What can hang from each mark:
k_435: k_842 k_950
k_950: k_435
k_184: k_842 k_996
k_842: k_184 k_231 k_435
k_996: k_184 k_195 k_321
k_195: k_432 k_996
k_432: k_195

Every row comes from one small tree of marks. The marks that hang from a mark follow it in brackets, in the order of their numbers. Every link used is in the known rows. Which tree was each row made from?
Known rows:
k_195{k_432 k_996{k_184 k_321}}: -21  2  -15  -1  28  -40  -19  37  -40  18  -6  17  10  -20  -41  33  36  14  10  12  -3  -17  -29
k_996{k_184{k_842{k_435}} k_321}: -38  -4  -18  28  32  -29  -19  47  -31  -9  2  4  5  9  -61  26  31  8  76  -5  -1  -37  -18
k_950{k_435{k_842{k_184 k_231}}}: -28  -34  -15  39  18  -30  -24  48  11  14  -19  -9  23  6  3  49  37  7  9  -6  14  -63  -3
k_195{k_996{k_184{k_842} k_321}}: -45  6  -16  13  34  -44  -24  52  -34  4  4  -1  3  -9  -61  26  39  11  40  -5  -7  -19  -13
k_950{k_435}: -28  -18  -21  47  19  -19  -13  35  -1  15  -4  -17  17  25  -29  47  37  5  13  5  -9  -22  -19
k_842{k_231}: -26  -24  -22  64  21  -10  -17  30  -13  29  -10  -2  7  0  -1  25  35  6  38  3  17  -29  -4
k_435{k_842}: -28  -28  -23  51  23  -31  -15  28  -4  11  -19  -28  17  -12  -26  33  30  9  12  -5  14  -27  -14
k_842{k_184{k_996} k_231 k_435}: -19  -44  -7  17  29  -8  -17  44  -4  -1  -9  -4  0  14  6  27  37  4  54  3  22  -72  -3
k_950{k_435{k_842{k_184}}}: -27  -31  -17  34  19  -33  -19  43  15  3  -17  -22  21  10  -12  51  36  9  0  -3  4  -50  -12
k_195{k_432 k_996{k_184{k_842} k_321}}: -33  8  -13  1  30  -47  -21  42  -44  15  -2  23  4  -13  -39  28  37  13  23  16  -6  -17  -20
k_996{k_184 k_195{k_432} k_321}: -12  2  -16  -13  19  -35  -24  42  -28  16  -3  5  13  -29  -48  41  32  15  36  10  17  -36  -37
k_950{k_435{k_842}}: -30  -26  -20  46  21  -32  -18  39  2  13  -13  -24  27  12  -30  52  34  5  3  -4  1  -37  -16
k_435{k_842{k_231} k_950}: -27  -27  -17  35  38  -28  -20  52  -5  8  -19  -28  31  0  -21  36  37  1  30  3  14  -61  1
k_184{k_842{k_231 k_435} k_996}: -38  -22  -10  32  32  -20  -18  47  -24  6  5  -3  -5  27  -19  19  38  -3  67  7  9  -44  4
k_195{k_432 k_996{k_184}}: -34  -1  -15  6  26  -34  -15  30  -28  26  -5  16  2  -11  -32  34  38  3  5  24  -10  -8  -27
k_184{k_842 k_996{k_195 k_321}}: -23  -1  -11  -5  23  -42  -27  54  -22  -2  11  -26  -3  1  -45  25  38  14  43  4  15  -32  -8
k_195{k_996{k_184{k_842}}}: -58  2  -17  20  32  -38  -20  46  -23  13  5  -3  -5  0  -51  26  42  0  37  6  -14  -11  -11
k_432{k_195{k_996{k_184{k_842} k_321}}}: -37  1  -8  27  42  -46  -18  38  -44  15  -11  29  11  -15  -52  20  42  1  40  6  -7  -27  -28
k_996{k_184}: -38  -8  -25  35  20  -16  -15  32  -2  11  0  -7  -3  6  -40  31  36  -1  36  8  -6  -14  -21
k_996{k_195{k_432} k_321}: -2  -6  -16  4  21  -33  -18  31  -35  18  -11  -7  21  -29  -31  36  30  25  24  9  26  -31  -34
k_195{k_996}: -38  -11  -19  31  32  -30  -13  32  -25  17  -5  -19  7  -7  -40  29  39  10  16  3  -5  -6  -17
k_435{k_842{k_184} k_950}: -24  -28  -14  11  38  -33  -16  49  13  -16  -22  -41  21  4  -19  40  37  7  14  9  7  -62  -5
k_184{k_842{k_231 k_435{k_950}} k_996}: -38  -20  -6  17  42  -21  -17  58  -22  -4  6  -14  3  38  -28  23  41  -7  71  14  2  -56  6

Write each row's tree:
-15  1  -9  -13  21  -43  -24  47  -28  5  6  -9  -2  -2  -31  26  37  15  30  17  16  -31  -13 => k_184{k_842 k_996{k_195{k_432} k_321}}
-28  -4  -9  27  40  -41  -17  34  -40  17  -14  24  16  -21  -53  24  41  3  32  3  -6  -27  -35 => k_432{k_195{k_996{k_184 k_321}}}
-31  -12  -5  -11  30  -32  -14  41  -30  4  6  -9  -3  14  -35  29  35  1  51  23  9  -38  -18 => k_184{k_842{k_435} k_996{k_195{k_432}}}
-30  -30  -18  52  20  -29  -23  45  0  22  -15  -12  28  9  -14  49  35  3  12  -7  11  -49  -6 => k_950{k_435{k_842{k_231}}}
-20  -10  -9  37  41  -40  -14  28  -45  19  -19  16  22  -22  -44  22  40  9  22  3  0  -24  -34 => k_432{k_195{k_996{k_321}}}
-21  -40  -3  -2  28  -14  -20  49  -7  3  -7  -10  3  1  -1  32  37  5  60  3  31  -80  -8 => k_842{k_184{k_996{k_195}} k_231 k_435}
-17  -28  -9  2  16  -20  -28  49  8  14  -4  -13  -5  -7  14  29  42  9  31  8  30  -61  0 => k_842{k_184{k_996{k_195}} k_231}
-43  6  -15  -4  20  -35  -20  41  -19  22  4  12  -6  -8  -33  35  35  -1  46  28  5  -26  -24 => k_996{k_184{k_842} k_195{k_432}}
-47  -1  -8  32  41  -41  -15  34  -36  21  -10  28  3  -8  -44  21  44  -7  37  14  -13  -21  -27 => k_432{k_195{k_996{k_184{k_842}}}}
-12  -5  -14  13  29  -39  -15  29  -44  19  -12  8  16  -21  -27  30  35  22  1  11  3  -14  -26 => k_195{k_432 k_996{k_321}}
-28  -2  -17  -7  18  -26  -18  34  -15  26  -1  4  3  -16  -36  41  34  1  30  24  9  -25  -35 => k_996{k_184 k_195{k_432}}
-27  -43  -11  39  33  -5  -12  36  -10  5  -18  2  7  6  9  28  33  8  65  0  22  -69  -7 => k_842{k_184 k_231 k_435}
-37  -15  -9  7  43  -24  -11  51  -18  -18  8  -26  0  43  -48  25  40  -4  59  18  -10  -40  -5 => k_184{k_842{k_435{k_950}} k_996}
-38  -8  -16  35  32  -26  -24  53  -33  1  1  16  6  6  -45  24  33  6  85  -9  9  -50  -8 => k_996{k_184{k_842{k_231 k_435}} k_321}
2  -9  -12  -14  17  -33  -22  39  -21  10  1  -18  9  -13  -33  34  35  17  11  12  21  -29  -26 => k_184{k_996{k_195{k_432} k_321}}
-10  -13  -13  -8  16  -27  -17  33  -11  18  2  -21  0  -4  -25  35  37  6  8  23  13  -21  -25 => k_184{k_996{k_195{k_432}}}
-38  8  -17  -2  25  -41  -29  56  -26  4  7  -7  4  -15  -62  32  35  11  65  -2  13  -38  -20 => k_996{k_184{k_842} k_195 k_321}
-38  4  -15  6  24  -38  -34  62  -29  14  6  5  5  -19  -48  31  36  9  74  -5  23  -51  -11 => k_996{k_184{k_842{k_231}} k_195 k_321}
-7  -20  -11  -13  18  -29  -24  46  4  -9  -4  -28  -2  -9  -16  32  39  20  19  4  21  -48  -15 => k_842{k_184{k_996{k_195 k_321}}}
-24  -33  -12  19  37  -29  -22  56  9  -3  -24  -27  24  0  1  37  38  5  25  6  19  -77  6 => k_435{k_842{k_184 k_231} k_950}
